Each row was made from one path, in order. Every step used is in the known rows, and no mark comes twice. Write each row's path.
Known rows:
zanok > befid: [ 1.13 -3.07  0.37  3.50 -1.65 -0.08 -0.46 -2.49  0.83  0.05 -1.33 -3.71
 -4.65  3.06 -0.13 -1.04 -3.26  0.64  2.12  0.84]
mepi > sodeg > tuvev > sagesa: [ 0.58  4.18  1.26  5.94  4.45 -3.86 -0.07 -0.70 -2.27 -0.54 -3.35  2.93
 -2.92 -2.34  0.63  2.56  2.06  0.18  4.64 -3.01]
tuvev > sagesa > befid: [-2.73  1.63 -5.18  2.06 -3.87 -1.71 -1.43  1.16  1.48  1.03 -0.02  0.37
 -0.61 -0.05 -1.19 -1.86  3.85 -0.42 -0.04  0.56]
sodeg > befid > suluk: [ 1.00 -0.84  3.97  1.62  2.14  1.44  4.97  0.12  0.36  0.28 -1.86  0.24
 -4.40 -2.00 -4.55  0.70  0.63  0.58  2.02  0.15]
suluk > befid: [ 1.29 -2.40 -0.86  2.19  2.07 -0.34 -1.70 -1.68  2.25  0.33 -2.06 -1.89
 -3.00  3.79  0.46  2.10 -2.71  0.53  3.24 -0.41]
sagesa > befid > sule > tuvev > sodeg > mepi: [ 0.28 -3.23  1.08 -2.56 -3.79  2.53 -3.30  2.66 -0.90 -1.08  3.51 -0.30
  5.00 -0.23  4.65 -5.12 -0.82 -1.13 -3.01  3.79]
mepi > sodeg > befid > sule > tuvev > sagesa: [-1.40  7.43  4.26  2.60  5.14 -1.19  2.59 -0.09 -3.35 -0.13  1.35  1.83
 -0.12 -3.40  1.18  2.69  5.18  0.58  0.25 -2.92]
suluk > befid > sule > tuvev: [ 1.99  0.82 -0.31 -1.20 -0.65  1.00 -1.78 -1.46 -0.19 -0.60  2.13 -1.37
  2.87  3.25  3.35  1.41 -1.63  0.68  0.54 -0.69]
befid > suluk: [ 0.74 -2.99 -0.57 -1.54 -2.11  0.90  2.99  0.08  0.66  0.60 -0.61  0.61
 -2.07 -0.47 -2.95  2.67  2.99  0.76  1.67 -2.32]
suluk > befid > sagesa: [ 1.18  1.49 -1.24 -2.19  1.05 -0.42 -2.73 -3.14  0.67 -0.07 -0.61 -2.57
 -0.35  2.12 -2.11  2.31 -2.34  0.72 -0.28 -0.49]
mepi > sodeg: [-0.44 -2.77  1.08  1.68  5.61 -1.86  1.40 -0.74 -0.16  0.80 -1.53  0.40
 -3.92 -1.09  0.66  4.21  3.82  0.42  3.73 -6.01]
mepi > sodeg > tuvev > sagesa > befid: [-0.50  3.38 -2.23  4.60  2.85 -2.79 -4.06  0.21 -2.53 -0.92 -1.64  2.57
 -0.87 -2.74  1.30 -0.34  2.07  0.01  3.47 -1.30]
sule > befid > suluk: [-0.72  1.10  0.35 -1.00  0.61  1.72  2.89  3.43 -2.04  1.51 -0.91  0.49
 -2.90 -0.87 -4.46 -3.20  2.95 -0.21 -0.28 -3.05]
zanok > befid > sagesa > tuvev > sodeg: [-1.11 -0.73 -1.94 -3.04 -1.31  1.06 -2.17 -2.67 -0.28 -0.32  1.72 -3.21
  1.41  1.72  1.75  1.91 -5.65  1.34 -3.07  2.24]
sagesa > tuvev > sodeg > befid > suluk: [-1.74 -2.79  0.36 -1.90  3.27  2.29  4.13  1.25  1.28  0.33  0.40  1.77
  0.27 -1.06  1.42  3.27 -2.78  0.97 -0.53  1.52]
sule > befid > sagesa > tuvev: [-0.85  0.12 -2.08 -6.24  0.28  0.42  0.87  0.78 -1.56  0.95  1.85  0.27
  3.77 -1.23 -4.57 -2.57  1.30 -1.12 -4.48 -4.62]
sodeg > mepi: [ 3.34 -8.09  4.64  2.28 -1.84 -1.09  2.44 -1.30  2.22 -0.63 -2.74  0.61
 -2.12  0.48 -3.07 -3.02  0.61 -1.77  1.01  0.17]
sagesa > befid > sule: [ 0.03 -4.02 -1.17 -2.51 -3.65  0.63 -3.68 -0.40  1.35  0.11  4.41 -2.17
  1.60 -0.09  2.13 -1.63  1.26 -0.13  1.26  0.05]
tuvev > sodeg: [-1.10 -1.68  1.81  2.84  3.99 -0.30  2.92  2.07  2.31  1.19 -3.07 -0.54
 -5.99  1.76  1.85  2.90 -1.84  0.11  2.19  0.68]
suluk > befid > sagesa > tuvev > sodeg > mepi: [ 0.60 -2.00 -0.09 -4.80  1.13  0.85 -3.70 -2.91  0.90 -0.80  0.76 -0.35
  3.75  1.92  1.67  1.77 -4.95  0.34 -3.50  2.91]

Which path is each row?
[-2.21  3.12 -3.01  0.02 -5.20 -1.34 -2.68 -0.35  1.06  0.82  3.59 -0.26
  1.43 -0.55  1.15 -0.77  3.93  0.06  0.17  0.88]  tuvev > sagesa > befid > sule
[ 0.85 -4.57  5.87  3.07  2.47 -0.36  2.21  1.34  2.05  0.04 -3.30  0.55
 -4.66  1.00  0.84 -1.26 -1.87 -0.93  0.90  3.47]  tuvev > sodeg > mepi
[-3.10  2.94 -6.47 -0.38 -5.79  0.14 -1.39  1.55  0.38  1.13  1.09  0.90
  0.78 -1.38 -2.11 -0.91  5.41  0.44 -1.20  0.75]  tuvev > sagesa > befid > suluk
[ 0.96 -1.94  1.81 -3.95  1.71  0.16  3.36 -2.48  0.77 -0.24  0.85  0.01
  2.31 -2.29 -4.42  2.04 -1.55 -0.25 -2.23 -1.39]  sodeg > befid > sagesa > tuvev
[-1.16  0.63  5.76  4.74  7.53  0.36  4.72  2.01  1.75  0.96 -4.02 -0.44
 -7.84  0.13  0.01  1.48 -3.78  0.24  2.35  3.12]  tuvev > sodeg > befid
[ 2.31  2.82  0.76  6.16 -1.27 -3.25  1.31 -0.50  0.31 -0.85 -3.87  2.34
 -2.08 -0.37 -1.97 -0.73 -0.91 -0.62  3.62  0.73]  sodeg > tuvev > sagesa
[-1.08  3.35  5.80  0.98  6.46  0.47  3.29  0.40  0.10  0.46 -2.47 -1.17
 -5.88 -1.02 -2.26  2.54 -3.47  0.19 -0.23  2.82]  tuvev > sodeg > befid > sagesa
[ 0.64 -1.76 -4.40 -5.89 -0.68 -0.11 -3.12 -3.91  1.26 -0.14  2.11 -1.38
  4.75  2.05 -0.25  3.78 -3.07  0.86 -1.54 -1.49]  suluk > befid > sagesa > tuvev
[-1.30 -0.86 -1.81 -3.40 -2.21  2.48 -2.80  3.29 -0.56 -0.28  4.15 -1.15
  4.29  0.08  5.30 -2.31 -0.11 -0.20 -1.66  1.53]  sagesa > befid > sule > tuvev > sodeg
[-0.55 -0.48  1.96 -2.93  7.02 -0.73  1.64 -2.49 -1.74 -0.19  1.06  0.79
  1.18 -3.89 -1.82  4.24  1.43  0.53 -0.61 -4.80]  mepi > sodeg > befid > sagesa > tuvev
[ 0.26  5.97 -1.68  0.41 -2.15 -0.21 -1.73 -1.14 -0.60 -0.15  2.50 -0.55
  3.16  2.73  2.96  1.64  0.26  0.90 -0.45  0.28]  suluk > befid > sule > tuvev > sagesa
[ 0.72  3.89 -3.79  1.95 -4.75 -0.57 -2.84  1.15 -1.41 -1.03 -1.23  2.28
  1.17 -2.22 -1.48 -3.22  0.70 -0.07  1.56  2.67]  sodeg > tuvev > sagesa > befid > suluk
[ 1.29 -3.39  3.05  1.36 -0.08  1.05  3.30  3.30  0.02 -0.91 -2.93  1.77
  1.25  0.76  1.42 -3.03 -0.76 -1.63 -2.32  1.44]  sule > tuvev > sodeg > mepi
[ 1.93 -1.74  5.75 -1.37 -1.47  1.09  1.72  1.23 -0.80 -0.91  1.69  0.53
  2.68  0.44  4.05 -1.71 -0.16 -0.90 -1.51  1.77]  befid > sule > tuvev > sodeg > mepi
[ 0.24  2.21  0.49 -0.29  2.05  1.56 -1.92  0.31 -0.47 -0.30  1.63 -1.42
  1.41  3.42  6.13  2.20 -4.17  1.08  0.43  1.77]  suluk > befid > sule > tuvev > sodeg
[-0.80 -4.36 -4.93 -3.15 -4.54  2.28 -2.28  1.19  0.48  0.32  1.50 -0.69
  0.89 -1.01 -1.26 -1.83  2.48  0.36  0.66 -0.33]  sagesa > befid > suluk
[-1.11  0.06  2.00 -4.77  1.81  1.01  0.28  1.98 -2.01  0.47  1.02  1.10
  3.40 -1.04 -2.75 -4.38 -0.68 -1.57 -5.55  0.21]  sule > befid > sagesa > tuvev > sodeg > mepi
[ 0.15  4.46 -0.14 -0.54 -4.67 -1.03  2.50  0.37 -0.68  0.27  2.77  1.11
  3.80  0.02  1.57  1.32  4.46 -0.21 -1.45 -2.11]  befid > sule > tuvev > sagesa
[ 0.94  2.35 -2.88  4.72 -2.81 -2.01 -3.22  0.95 -0.09 -1.15 -2.14  1.55
  0.48 -1.28 -0.93 -3.73 -0.85 -0.90  2.83  2.18]  sodeg > tuvev > sagesa > befid
[ 1.17  0.36  0.56 -0.44 -2.56  0.04 -1.69 -4.04 -0.81 -0.26 -0.12 -4.52
 -1.90  1.54 -2.93 -0.06 -2.86  0.71 -1.14  0.64]  zanok > befid > sagesa
[-1.80  2.59 -6.77  0.05 -5.78 -0.28 -0.32  3.21 -0.53 -0.21  0.24  1.38
  4.80 -0.11 -0.37 -3.54  4.73 -1.06 -3.42 -1.11]  sule > tuvev > sagesa > befid
